Each row comes from the steps of one path. Every step used is in the known rows, and no mark comes twice. Write the path behind each row, first mark first.
In the rows, zero is written as 128.
Known rows
baberav -> lipeg -> tatiges: [ 96 119  93 152 168 100 123 139 131  95 106 122 100 130 109 152  74 123
  87  84 143 142 130 152 151  99 131 150 104 133 119 111 143 102 148]
reve -> dadi: [112 121  89 139 157 103 135 129 133  64 134 121 142 120 157 133  86 121
 139 108 141 134 130  99 135 115 147 111 158 138 105 155 131 138 137]
baberav -> lipeg -> tolo -> gemal -> beku: [115 112 113  98 144 134  69  99 152 139 150 139  92 153 197 144  53  92
 143 112 138 109 113 102 150  60 140  96  67 129  86 166 138 127 145]
garuk -> gama: [103 122 119 141 142 125 155  91 104 125 149 138 145 151 143 152 106 136
 121  91 134 127 129 129 146 101 148  90 170 154 136 129 139 141 127]
gama -> garuk -> dadi -> reve: [137 157 132 125 146 179  98 170  96  93 172 148 179 122 129  73 125 156
 150  66 161 115 165 136 158 129 126 143 184 138 135 111 134 150 118]
milu -> reve: [140 118 101 112 140 153 145 121 125 113 144 121 114 184 135 148 117 137
 127 117 159 134 141 104 145 131 128 113 138 168 144 149 130 128  98]
milu -> reve -> dadi -> garuk -> gama: [114  88  93 158 160 157 160  96 115  57 166 106 139 157 170 127  95 152
 115 106 163 111 101  92 144 138 130 122 223 146 150 170 150 172  91]
gemal -> tolo -> lipeg: [135 119 108 134 182  98 133 126 152 131 146 141  88 128 188 162 104 155
 103 128 195 169 126 148 116 106 106  95 112 119 138 118 104 106 118]
gama -> garuk -> dadi: [143 155 134 123 153 146 123 138  90  93 146 146 142 119 137  94 117 149
 162  82 135 111 181 134 155 120 134 118 164 135 114 119 124 146 121]
tatiges -> reve -> dadi -> garuk -> gama: [104 128  79 184 161 145 151  98 123  42 156 116 176 114 182 114  94 122
  93  99 157 101 131 102 145 101 159  86 231 119 116 163 147 159 119]
garuk -> dadi -> reve -> milu: [115 108 113 118 127 209 109 187 112  94 150 138 179 127 161  72 111 128
 140  96 149 120 110 152 147 147 137 138 192 158 117 136 128 136 111]
tolo -> lipeg -> tatiges -> reve: [117 163  86 178 155 135 106 159 129  95  86 125 106 116 170 167  92 144
  72 128 171 139 158 139 117  94 128 102  96 134 133 120 111  94 151]
tuti -> beku -> gemal -> gama -> garuk: [201 141 105 133 165 119 158 141  95  76 166 163 153 132 115  64 126 163
 134 132 117 123 192 117 184 137 155 100 117 178 102 155 124 159 154]
baberav -> lipeg -> tolo: [ 99 133 108 107 171 115  93 128 158 103 123  97  76 142 171 138  78 101
 100  78 161 133 123 138 145  84 131 116  94 134 103 153 141 125  95]
gama -> garuk -> dadi -> reve -> tatiges -> lipeg: [141 158 101 150 148 235 101 149 136  74 156 149 172 130 151 115 126 204
 153  34 147  95 169 163 137 152 145 147 151 105 138  99 162 128  73]
baberav -> lipeg -> tatiges -> reve -> milu: [101 113  80 159 157 147 109 165 137  79 108 124 121 121 133 116  73 125
  66 111 138 114 125 161 158 108 129 111 143 147 111 130 129 105 137]
dadi -> reve: [118 128 121 133 146 149 111 141 150 114 149 123 156 153 135 125 103 127
 108  95 171 143 125 125 131 116 137 123 155 159 135 127 147 129 118]
milu -> reve -> tatiges -> lipeg: [130 112  72 128 150 204 150 111 173 106 128 128 109 197 161 197 117 187
 138  88 134 110 144 119 123 150 142 132 111 131 152 137 157 107  55]
tuti -> beku: [136 124 105 128 171  98 151 123 106 112 133 111 137 157 130 126  87 114
 120 108 147 159 167 102 149  85 169 107 118 162 108 125 133 112 151]
milu -> reve -> tatiges -> lipeg -> baberav: [139 104  62 149 151 219 143 118 160 108 137 122 102 222 172 204 123 157
 132  50 136 137 147 116  80 156 126 119 116 120 158 144 167 100  69]
beku -> gemal -> tolo -> lipeg: [146 131  92 122 169  97 152 124 156 114 151 134 111 114 175 136 111 164
 115 171 188 157 134 163 134 135 109  94  91 115 134 141  90 125  96]
gemal -> gama: [155 124 102 127 146 137 139 112 129 111 137 145 116 170 141 135 132 125
 125 110 113 134 132 113 143 126 156 114 132 162 104 170 137 141 149]
gemal -> milu -> reve -> tatiges -> lipeg: [155 119  50 131 140 216 148 108 144  98 130 141 110 184 166 161 122 207
 138  83 149  99 156 149 136 172 119 101 125 132 163 155 167  90  50]
beku -> tuti: [129 132 125  86 133 103 146 106 142 142 138 123 141 155 110 122 108 134
 103 128 160 153 180 107 141  91 146 121 115 139  75 134 136 107 125]
reve -> dadi -> garuk -> gama: [103  93 100 175 164 131 151  85 130  60 150 107 149 118 165 132  82 134
 104  98 144 114 112 100 145 118 148 118 225 121 114 152 139 162 117]
garuk -> dadi -> reve -> tatiges -> lipeg: [111 136  70 140 141 234 119 146 154  79 142 135 174 138 162 144 118 170
 153  47 147 104 136 143 121 157 155 155 140 101 130 120 166 105  78]
gemal -> milu: [143 124 100 119 139 135 134 105 116 116 128 131 127 133 144 106 115 136
 132 106 139 131 159 141 157 126 125  75 144 163 125 155 129 106 123]
garuk -> dadi: [125 142 102 113 144 145 135 129  91  96 130 135 136 135 160 123 112 119
 157  87 135 129 139 123 145 121 142 134 145 133 110 144 126 126 117]
dadi -> reve -> milu: [114  86 125 127 130 184 118 166 158 107 144 127 152 137 141 100 102 132
 106 110 148 124 105 142 139 131 130 121 172 184 118 129 134 135 118]
tuti -> beku -> gemal -> gama: [190 125  80 122 157 120 176 128  99  88 144 136 151 145 124  89 128 137
 132 146 119 137 151 114 174 143 166 113 105 175 101 181 131 136 148]
milu -> reve -> dadi -> garuk: [133  90  82 136 166 156 150 114 148  35 133 106 123 153 157 124  95 136
 120 120 161 122 113  77 139 145 117 137 194 140 124 174 142 156  89]
baberav -> lipeg: [115 134 104 117 165 110 115 127 153 103 135 110 113 162 136 127  77 113
  93  81 150 135 124 139 150 109 141 121 111 145 104 134 133 118 127]
beku -> gemal: [148 119  99 117 147 128 163 116 129 100 132 116 140 124 119 117 110 132
 135 145 134 126 151 128 149 133 142 111 122 157 109 168 111 132 109]
beku -> gemal -> milu -> reve -> dadi -> garuk: [168 100  53 131 150 179 169 116 128  27 136 102 143 112 156  68 103 173
 141 157 160 105 124 109 166 194  90 117 192 153 134 209 133 144  70]
gemal -> gama -> garuk -> dadi -> reve -> tatiges: [151 147  99 160 137 228 114 155 117  66 186 181 194 153 135  75 138 174
 153  59 128 124 151 131 145 184 163 139 165 118 128 134 180 160 117]
garuk -> dadi -> reve: [118 137 107 125 137 175 111 164 113  94 158 130 178 132 146  89 121 123
 153  80 164 134 125 133 145 142 139 154 169 144 125 135 140 132 108]
tolo -> gemal: [110 105 109 126 137 141 119  99 142 132 120 148 121 153 144 150  72 110
 145 127 137 126 137 110 124  97 144  84 128 144 106 153 118 104 152]
garuk -> dadi -> reve -> tatiges: [108 135  91 144 138 210 126 145 129  81 156 133 198 147 150 108 113 148
 143  72 152 143 121 120 122 161 161 152 149 108 136 125 173 124 101]
gemal -> milu -> reve -> tatiges: [142 110  68 135 132 188 146 105 122 102 144 128 135 192 148 133 121 179
 138 109 146 132 140 120 140 180 134  90 136 133 169 162 172 114  79]
tuti -> beku -> gemal -> milu -> reve -> tatiges: [170 110  39 126 152 169 189 118 103  85 153 121 173 169 125  92 114 193
 137 145 157 136 171 116 163 194 143  86 105 152 164 172 166 104  85]
gama -> garuk: [146 144 144 137 153 126 119 121 121 108 146 134 120 131 124 122 111 145
 132  96 137 127 186 129 152 100 132  95 143 156 127 113 129 145 130]

Which path is each row?
[161 113  84 116 193  72 196 106 121 112 180 132 150 117 123  94 121 153
 132 165 174 158 159 134 148 110 128  95 121 134 119 138 120 115 122]
tuti -> beku -> gemal -> tolo
[144 115  80 112 145 195  92  95 169 120 112 170  58 142 212 183 103 121
 149  97 126  78 123 138 129 100 133  95  94 135  94 194 129 105 123]
tatiges -> lipeg -> tolo -> gemal -> gama
[114 120  85 151 152 202 127 131 189  96 140 122 153 157 149 173 110 169
 120  65 153 119 127 139 115 140 158 133 129 118 137 116 168 103  84]
dadi -> reve -> tatiges -> lipeg
[138 118  84 149 171  97 147 127 140 109 125 133  94  80 154 156 109 182
  98 171 177 163 143 174 124 122  96 129  90 109 147 119  97 102 129]
beku -> gemal -> tolo -> lipeg -> tatiges
[155 131 132 128 143 165  79 106 139 118 148 181  83 140 180 126  95 125
 148 110 124 100 153 119 144 104 129  65 124 140 107 178 123 139 152]
lipeg -> tolo -> gemal -> gama -> garuk
[126 119  82 113 159 213 123 110 173 106 132 103  75 178 196 210 118 166
 141  95 152 107 139 123 122 127 135 118  95 115 162 166 173 108  33]
milu -> reve -> tatiges -> lipeg -> tolo
[119 117  92 109 158 164  91 102 173 131 102 139  62 126 206 196  89 119
 156 106 143  85 137 140 114  69 126  86  98 130 104 178 125  89 100]
tatiges -> lipeg -> tolo -> gemal
[123 150 121 153 147 209 105 147 131  79 172 147 195 142 137  90 118 171
 147  65 152 125 166 134 136 155 154 128 165 107 139 101 172 138 103]
gama -> garuk -> dadi -> reve -> tatiges
[133 110  67 163 154 187 134 104 169 117 124 118 112 178 176 203 110 139
 128  47 120 146 149 142  83 121 157 106  99 113 119 131 157  92  97]
reve -> tatiges -> lipeg -> baberav
[138 137 106 105 163 152 106 129 160 118 106 111  57 128 199 187 106 129
 130  87 152 103 147 147 131  71 125 111 103 140 118 154 132 102  81]
tatiges -> lipeg -> tolo
[115  96 117 162 167 138 148  69 127 109 141 103 128 145 146 144  99 140
  97  95 143 123 126 134 147 104 140 120 191 142 131 135 134 149 114]
dadi -> garuk -> gama
[151 117  79 159 195  67 167 141 102  98 129 127 116  85 143 137 100 185
  90 170 182 178 154 163 140 110 123 126  71 124 133 106 105  82 157]
tuti -> beku -> gemal -> tolo -> lipeg -> tatiges
[133 112 128  65 102 129 106  72 141 176 149 136 116 144 178 142  73 112
 148 165 143 119 161  73 136  37 151  86  73 119  60 166 146 105 147]
lipeg -> tolo -> gemal -> beku -> tuti
[107 123  83 110 156 150  70 112 141 118 121 136  82 135 188 108  57 114
 122 101 169 101 114 164 157 101  95  68  98 129 106 183 129  80 115]
baberav -> lipeg -> tolo -> gemal -> milu
[ 98 128  56 185 190 127 116 139 152   9 114  96 131 102 148 118  62 122
  60  95 163 117 125 123 141 102 130 143 170 102  92 132 155 124 134]
baberav -> lipeg -> tatiges -> reve -> dadi -> garuk
[153 115  88 115 172 101 183 102 146 115 173 136 135 120 124 117 133 151
 132 166 163 142 152 148 151 124 111  96 134 126 122 144 106 123 103]
beku -> gemal -> tolo
[157 126 137  78 105  97 145  84 128 165 159 128 149 163 130 124 103 135
 122 146 129 150 173  79 148  67 157 116  97 136  66 125 154 130 142]
gemal -> beku -> tuti
[ 95 114  69 207 162 144 143  97 109  35 135 117 165  84 156 134  88 141
  73 110 149 103 130 114 139  96 144 114 224 112 134 145 150 134 139]
lipeg -> tatiges -> reve -> dadi -> garuk -> gama
[114 153  73 136 147 124 132 132 135  62 144 137 173 127 171 118  95 106
 126 119 157 113 148  91 130 108 152  78 174 134 104 163 133 138 131]
tatiges -> reve -> dadi
[186 141 113 131 142 144 150 117 123  89 157 165 142 132 116  88 140 167
 134 137 111 108 173 133 173 159 131  98 126 163 123 162 108 173 133]
beku -> gemal -> gama -> garuk
[108 129  91 128 154 219  97 139 199 101 140 110 119 138 186 179 113 160
 116  70 157 111 123 144 103 113 145 130 104 109 137 138 180 102  68]
dadi -> reve -> tatiges -> lipeg -> tolo
[ 87 117 104 106 162 138  74 113 162 110 126 132  81 151 180 144  48  89
 124  99 160 115 117 135 137  78 127  93  89 127  93 172 123 106 133]
baberav -> lipeg -> tolo -> gemal
[102 158  69 162 170 119 109 145 131  82 111 121 129 134 126 130  83 120
  62  91 152 125 138 147 146  93 134 122 120 130 125 120 137 101 146]
baberav -> lipeg -> tatiges -> reve
[115 107  75 163 153 217 113 131 184 111 148 120 152 181 172 186 119 147
 110  26 146 138 136 150  80 135 141 122 120 115 142 117 173 102  96]
dadi -> reve -> tatiges -> lipeg -> baberav
[143 125  56 110 143 225 116 109 150 104 121 120  75 160 203 177 120 194
 145  93 150  88 145 151 135 146 109  94 110 127 167 173 173  87  26]
gemal -> milu -> reve -> tatiges -> lipeg -> tolo
[125 132 100 153 152 129 105 151 142 129 114 112 101 175 203 174  96 107
 108  76 162 174 140 134  88 106 128  93  99 142 127 131 107 113 139]
tolo -> lipeg -> baberav
[118 102  67 119 144 239 102  96 183 112 121 143  78 182 195 215  84 161
 160 106 150  85 132 116 107 124 131  95  84 107 149 175 162  85  59]
milu -> reve -> tatiges -> lipeg -> tolo -> gemal
[118 111  78 166 171 138 117 164 136 113 122 148  96  90 189 151 108 163
  74 160 171 146 127 171 120 109 102  84 136 119 140 112 114  93 136]
gemal -> tolo -> lipeg -> tatiges -> reve -> milu
[139 107 128  80 102 120 132  66 143 182 149 158 150 164 142 129  79 124
 143 163 132 128 168  69 147  66 156 102  86 128  50 149 137 109 163]
tolo -> gemal -> beku -> tuti
[105 140  66 206 177 137 108 150 151  25  85  95 117  75 200 154  67 146
  66 136 173 134 122 115 118 116 127 130 158 107 118 136 124 115 143]
tolo -> lipeg -> tatiges -> reve -> dadi -> garuk
[162 120 124 140 126 234  98 188  97  81 178 180 167 127 157  40 140 167
 144  78 123  97 131 150 176 170 129 132 210 171 118 145 131 174 127]
gemal -> gama -> garuk -> dadi -> reve -> milu
[101 114 110 107 148 145  90  98 151 136 124 132  83 135 185 164  71  98
 146 128 147 114 130 113 115  71 137  73  99 137 102 173 123 101 132]
lipeg -> tolo -> gemal
[139 147  61 162 173 111 149 138 137  97 137 136 125  81 161 139 116 168
  81 179 185 145 158 170 124 125  95  91 101 104 146 131  96  92 119]
beku -> gemal -> tolo -> lipeg -> tatiges -> reve
[ 98 108  77 133 152 209 100  82 191 116 103 145  79 143 203 204  72 138
 156 101 135  98 140 135 105 103 151  85  84  96 113 161 152  77  91]
reve -> tatiges -> lipeg -> tolo -> gemal
[122 122  98 125 137 168 136 138 141 103 127 130 145 139 161 118 102 112
 102 134 141 101 142 118 143 111 145  68 172 165 108 150 123 128 123]
tatiges -> reve -> milu
